In the rows, 100 means zero.
Known rows, with every way that one mark hangs from another
j_570(j_81): [105, 126,  98, 115,  89, 106, 124, 109, 110, 122, 103, 127, 110, 116, 102,
  97, 117,  85,  95,  94,  85, 113, 123, 105,  80,  80,  85, 119, 112, 108]
j_505(j_570(j_976)): [100,  96, 113, 111,  97, 110, 107,  81, 116, 148, 114, 124, 101,  90,  97,
 109,  93,  79, 101,  70,  94,  97, 102, 110, 101, 108, 116, 120, 106, 105]
j_307(j_81 j_277 j_674): [111,  97,  66, 109, 142,  92, 114,  94,  70,  81,  84, 102,  85,  74, 120,
  78, 166, 118, 118,  97,  74, 149,  92, 110,  84, 101,  73, 124, 112,  88]
j_674(j_81(j_277 j_307 j_976) j_505): [ 83, 129, 140,  82,  90,  90,  74, 135,  92, 100,  79,  89, 102,  94,  92,
 119,  83, 105,  96, 108, 101,  69, 102,  78, 121, 108, 142,  67,  78, 104]
j_307(j_277(j_505 j_570(j_81(j_976)))): [105,  86,  85,  83, 132, 108, 113,  89, 105,  95, 144, 125, 120, 143, 100,
 118,  87, 106, 130, 112, 117,  77, 109,  70, 117, 102,  99, 108,  98,  93]
j_570(j_277 j_505): [111, 125, 119, 110,  82,  83, 118,  87, 102, 114, 111, 101, 103, 139, 100,
 101, 112,  88, 122, 110, 109, 108, 118, 122, 116,  92, 116, 107, 136, 138]
j_307(j_81): [ 98, 126,  97, 120, 108,  91, 120,  94,  92, 110,  79, 116, 102,  98,  96,
  88, 135,  94,  96,  95,  80, 130, 105, 106,  83,  95,  89, 123,  95,  96]
j_505(j_277(j_81(j_976) j_570)): [131,  89, 106,  78, 103, 103, 132,  93, 120, 107, 123, 139, 107, 100, 103,
 109,  78, 104,  94,  88, 126, 106, 114,  81, 112, 119,  89, 120,  85,  99]
j_674(j_81(j_277(j_570(j_505))) j_307): [100, 144,  96,  90, 102,  85,  95, 114,  99, 115,  93, 122, 122, 114, 112,
 105,  88,  86, 125, 111, 115,  82,  93,  99, 112, 116, 108, 104,  96,  91]
j_277(j_505 j_570(j_81(j_674(j_976)))): [100, 102,  83,  83, 115, 118, 101, 105, 127,  65, 108, 113, 121, 137, 104,
 112,  72,  98,  97, 130,  93,  48, 106,  76, 101, 112, 102, 104,  77,  72]
j_81(j_307(j_277 j_674)): [ 94,  77,  93,  99, 109,  96,  81, 112,  68, 118,  61, 104,  69,  73,  93,
  82, 132,  92, 112, 101,  80, 139,  95, 117,  92,  95,  81, 110, 122, 107]
j_81(j_674): [103, 107,  99,  96,  82,  98, 105, 113, 102, 105,  70, 126,  87,  89, 100,
  88, 107,  72,  76,  90,  76, 125, 125, 115,  86,  98,  87, 115, 107, 102]
j_277(j_81): [120, 124, 103, 110,  82,  95, 133, 107, 107, 113,  92, 135, 107, 121,  97,
  91, 107,  93,  86, 100,  92, 120, 126, 107,  76,  93,  80, 121,  91,  98]
j_277(j_81(j_674) j_570): [130, 109,  66,  81,  95, 105, 124, 113, 111,  79,  89, 139, 111, 117, 100,
  91,  78,  88,  85, 103, 105, 111, 111, 107,  84, 119,  74, 122,  76,  77]
j_81(j_307(j_277) j_674(j_505) j_976(j_570)): [ 73,  61,  92,  76, 104, 105,  59, 106,  83,  77,  79,  90, 102,  79,  75,
 107,  89,  99,  95,  92, 107, 105, 103,  81, 116,  83, 127,  73, 101,  87]
j_81(j_307(j_674(j_505)) j_976(j_277)): [105,  84, 111,  79, 102,  71,  70, 118,  87,  96,  72,  63,  64,  59,  93,
 105, 104, 105, 119, 126,  81, 100, 105,  82, 133,  95, 109,  74,  96, 122]
j_976(j_570(j_277(j_81 j_505))): [123, 108,  92, 113,  94,  87, 127,  68, 102,  74, 137,  94, 133, 158,  87,
 105,  88, 124,  96, 117, 155,  97, 103, 110, 102, 105,  91, 106,  90,  95]
j_505(j_570(j_81(j_976) j_277)): [114, 108, 114, 102, 103, 122, 116,  81, 133, 119, 149,  96, 111, 108, 112,
 125,  85, 110,  95,  80, 123,  82, 101,  86, 111, 107, 101, 103, 116, 111]
j_505(j_277(j_81) j_570(j_307)): [100,  84, 114, 118,  81, 126, 131, 108, 101, 126, 108, 116,  97, 103,  96,
  92,  86,  90,  87,  72, 122, 118,  87, 133,  79, 101,  75, 106,  91, 100]
j_976(j_277(j_81(j_307) j_505 j_570)): [112,  94,  88,  88,  90,  85, 117, 100,  84,  86, 101,  99, 103, 149,  69,
  96,  68, 109, 117, 130, 150,  92,  85, 103, 101, 101,  90, 102,  68, 100]
j_505(j_277 j_570(j_81 j_307)): [ 84,  86, 110, 121,  89, 137, 123, 112, 102, 136, 120, 105, 100,  98, 103,
  98,  95,  82,  96,  66, 116, 111,  86, 131,  84,  88,  80, 105, 112, 110]
j_505(j_570(j_277 j_307) j_674(j_81 j_976)): [ 81,  99, 116, 118,  96, 129,  72,  97, 107, 103, 119,  66,  94, 100, 118,
 104,  84, 112,  74,  81,  98,  80,  68, 117,  75, 115, 102,  86,  95,  99]
j_81(j_674(j_976)): [ 96, 100, 115,  98,  90, 100,  87, 104, 112,  96,  73, 118,  88,  80, 105,
 101, 104,  88,  66,  97,  61, 100, 125,  87,  88, 100, 105, 110, 110,  89]
j_570(j_307(j_674(j_81)) j_505): [ 84, 123,  88, 117,  98,  99,  97, 129,  84, 114,  75,  91,  93, 112, 111,
  90, 112,  74, 120, 125,  39,  93,  88, 137, 103, 114,  89,  75,  96, 105]
j_976(j_277(j_81 j_505(j_674) j_570(j_307))): [123,  77,  69,  90,  88,  94, 118, 105,  88,  68, 116,  85,  87, 144,  84,
  77,  61,  97, 111, 128, 131, 100,  87, 129,  85, 108,  68,  94,  72, 116]
j_570(j_277(j_81(j_307))): [110, 116, 113, 102,  69, 100, 117, 106,  91, 108,  87,  98,  98, 136,  79,
  96,  88, 111,  91, 119, 127, 111,  99, 116,  87,  95,  96, 102, 111, 127]
j_307(j_81 j_674(j_976(j_277(j_570)))): [124,  89,  69,  97, 153,  73,  96,  69,  85,  70, 108,  80,  91,  57, 122,
  99, 131, 139, 111, 112,  91, 114,  79,  73, 108, 119,  82, 123,  95,  78]
j_674(j_505(j_570(j_277)) j_976): [102, 111, 135, 116, 111,  94,  80,  82, 119, 105, 122,  84, 116, 105, 111,
 127, 106, 115, 109,  94, 119,  74, 107,  84, 115,  91, 135, 109,  98,  94]
j_505(j_570 j_674(j_307(j_81) j_976(j_277))): [ 95,  94,  90, 105, 113, 110,  82,  89, 116,  87,  88,  70,  75,  47, 117,
  83, 121, 125,  89,  83, 101, 105,  76,  81,  64,  88,  87, 109,  89,  83]
j_81(j_277 j_307 j_674 j_976(j_570)): [ 92,  68, 110,  71,  81, 100,  72,  91,  97,  93,  81,  92,  90,  55,  74,
 104,  60,  92,  47,  85, 122, 105,  95,  86, 125, 124, 109,  80, 107,  97]
j_81(j_277(j_505 j_570) j_307 j_674): [101,  88,  99,  66,  90,  96,  88, 113,  89,  80,  71, 101,  92, 116,  74,
  94,  54,  77,  93, 124, 138,  82,  86, 114, 122, 134, 107,  97,  79,  98]
j_976(j_570(j_307)): [ 79,  82,  99, 133,  87,  89,  87,  80,  77, 145,  97, 110, 107,  91,  71,
  96,  96,  69,  78,  88,  91, 136, 100, 121,  99,  92,  79, 105, 113, 102]

Rows
[119, 101,  90,  96, 102,  71, 116,  78,  93, 108, 124, 111, 106, 119,  99,
  99, 103,  87, 135,  98, 123, 117, 107, 109, 121,  92, 106, 119, 114, 117]  j_976(j_277(j_570(j_505)))
[ 86, 120, 123, 114, 119,  91,  80, 100, 102,  85, 126,  82, 117,  92, 128,
 124, 122, 135, 106,  76, 109,  74,  95,  74,  92,  81, 133,  96,  74,  67]  j_674(j_81 j_505(j_570) j_976(j_277))
[100, 124, 106, 112, 121,  94,  81, 108, 106, 102,  84, 106,  97,  74, 132,
 107, 131, 113,  86, 104,  42,  91, 104,  84,  89, 116,  92, 106,  87,  72]  j_307(j_674(j_81 j_976))
[ 75, 119,  99, 118,  99,  82,  73,  81,  98, 100, 112,  87, 122,  92, 111,
 113, 114, 128, 106, 100,  97,  81,  92,  70,  95,  75, 118,  85, 113,  77]  j_674(j_81 j_307 j_976(j_277 j_570(j_505)))
[117,  89, 102,  82, 110, 116, 123,  96, 123, 118, 135, 130, 110,  95, 110,
 114,  87,  97, 101,  81, 119,  99, 113,  79, 117, 106,  94, 118, 108, 109]  j_505(j_277(j_570(j_81(j_976))))
[116, 107, 112,  93,  74, 112, 153, 104, 117, 101, 120, 123, 106, 138, 103,
  95,  93, 101, 127, 100, 105,  87, 117, 118, 104,  94, 130, 100, 118, 132]  j_570(j_505(j_277(j_81)) j_976)
[ 93, 112,  91,  98,  99,  94,  94, 100, 112,  71,  76,  65,  75,  84, 111,
  76, 127, 116, 116, 120,  76,  95,  95,  87,  79,  75, 108,  90, 108, 112]  j_570(j_505(j_674(j_307(j_81) j_976(j_277))))
[113,  97,  86, 101, 127,  77,  91, 115,  79,  87,  84, 104,  91,  83, 116,
  92, 151,  98, 137, 106,  78, 129, 121, 109, 104,  83,  95, 113, 108,  97]  j_307(j_277 j_674(j_505))
[ 85,  55, 102, 121, 131, 110,  68,  88,  84, 124, 101,  92,  80,  60, 112,
 100, 118,  98, 101,  87,  67, 112,  80, 103,  97, 109,  83, 104, 118,  79]  j_505(j_570(j_307(j_277 j_674(j_976))))
[120,  92,  89,  89, 131,  74, 112,  86,  93,  62, 104,  66,  73,  83, 112,
  99, 121, 129, 118, 129,  82,  97,  92,  81, 123, 121,  84,  89,  87, 100]  j_307(j_81(j_976(j_277(j_505))) j_674)
[116,  96,  96, 104,  95,  95, 113,  73, 118, 109, 120, 126, 123,  97,  87,
 110,  86, 104,  67,  89, 105, 109, 119,  75, 105, 107,  86, 103,  83,  80]  j_277(j_81(j_976(j_570)))
[100,  64,  88,  88, 100,  82,  78,  73,  95, 102,  98,  60,  84,  65,  82,
 100,  93, 100, 111, 110, 100, 105,  85,  91, 146, 105, 105,  72, 111, 112]  j_81(j_307(j_674) j_976(j_277 j_570(j_505)))
[ 79, 125, 118, 102,  98, 119,  88, 128, 110, 126, 100, 108, 111,  86, 118,
 117, 101, 103, 131,  79, 106,  64,  89, 102,  93,  89, 135,  95,  87,  94]  j_674(j_81 j_307 j_505(j_277 j_570(j_976)))
[ 93,  98,  96, 105,  86, 106,  99,  91,  92, 108, 105,  92, 120,  92,  77,
  98,  91, 103,  73,  87, 142, 112,  91, 104, 101,  93,  98, 101, 114, 101]  j_976(j_570(j_81(j_277 j_307)))
[ 76,  73,  60,  94,  97, 131,  93, 106,  78,  78,  93, 101, 111,  99,  84,
  89, 103, 106,  84,  81, 120, 125,  88, 108,  74,  77,  91,  97, 122,  85]  j_976(j_570(j_81(j_307(j_277) j_674)))
[135,  96,  95, 101, 109,  76, 112,  92, 103,  71, 106,  87,  83,  75, 124,
  97, 121, 141,  89, 113,  83, 111, 112,  80,  87, 104,  77, 109, 106,  90]  j_307(j_674(j_976(j_277(j_81))))
[ 92,  99,  85,  79, 129, 101, 101, 117,  86,  45,  83, 100,  94,  92, 111,
 103, 126, 117, 115, 100,  77, 103, 112,  77, 101,  91, 120,  86,  96,  89]  j_307(j_81(j_674(j_505) j_976) j_277)
[ 69,  97, 105, 119,  97, 101,  78,  89,  86, 135, 110, 105, 116,  90,  87,
 117,  81,  90,  69,  86,  75, 100,  91,  92, 106, 111,  93,  77,  93,  86]  j_674(j_81(j_976(j_570(j_307))))
[ 79, 102, 117, 126,  94,  99,  85, 113,  95, 140,  85, 100, 103, 103,  85,
 104,  95,  62, 113,  93,  88,  97, 101, 123, 104,  86, 103,  96,  79,  98]  j_674(j_505(j_570(j_307)))
[ 93, 106, 121,  96,  80, 105, 117, 111, 108, 115, 118,  91, 100, 124,  95,
 108,  67,  81, 106, 117,  86,  72, 110,  96, 131, 106, 114,  64, 132, 138]  j_570(j_81(j_277 j_976) j_307 j_505)
[110, 108,  71,  88,  90, 110, 122,  94, 115,  56, 120,  94, 127, 111, 106,
  93,  90,  97,  87,  90, 128,  95, 106, 113, 112, 102, 106,  91, 117,  94]  j_976(j_570(j_81(j_277 j_674) j_505))
[ 93, 131, 108,  84, 106,  86,  79, 128,  77,  96,  82, 101, 122, 112,  91,
 109,  85, 100, 114, 106, 131,  82,  84, 102, 115, 112, 129,  96,  65,  89]  j_674(j_81(j_277(j_570) j_307) j_505)
[ 81,  91, 126, 116,  71, 103, 117, 110,  87, 134,  91, 107,  88, 116,  89,
  88, 103,  63, 118,  99,  88, 115, 107, 142, 111,  83, 107,  92, 128, 141]  j_570(j_307 j_505(j_277))
[100,  88, 116, 107, 100, 123,  82,  88, 140, 114,  97, 105,  90,  72, 110,
  91, 105,  84,  70,  67,  86, 100, 104, 100,  80, 102,  99, 120,  77,  84]  j_505(j_570 j_674(j_976))
[ 91,  95, 110, 109,  85, 120,  96, 106, 113,  76, 118,  57,  91, 152,  97,
  95,  77, 108,  95, 141,  97,  58,  97, 113,  88,  96, 101,  76, 115, 135]  j_570(j_81 j_277(j_505(j_674(j_976))) j_307)
[ 90, 118, 116,  78,  75, 122,  88, 119, 113,  91,  91,  69,  87, 129,  96,
  99,  78,  99, 104, 114,  96,  73,  86, 112, 110, 111, 132,  62,  97, 141]  j_570(j_277 j_505(j_674(j_81(j_307 j_976))))
[ 85,  96,  86, 103, 119, 111,  80, 102,  96,  86,  67,  99,  79,  69, 112,
  75, 142, 119, 100, 101,  70, 118,  98,  80,  54,  79,  92, 112, 112,  90]  j_505(j_674(j_307(j_81 j_277) j_976))
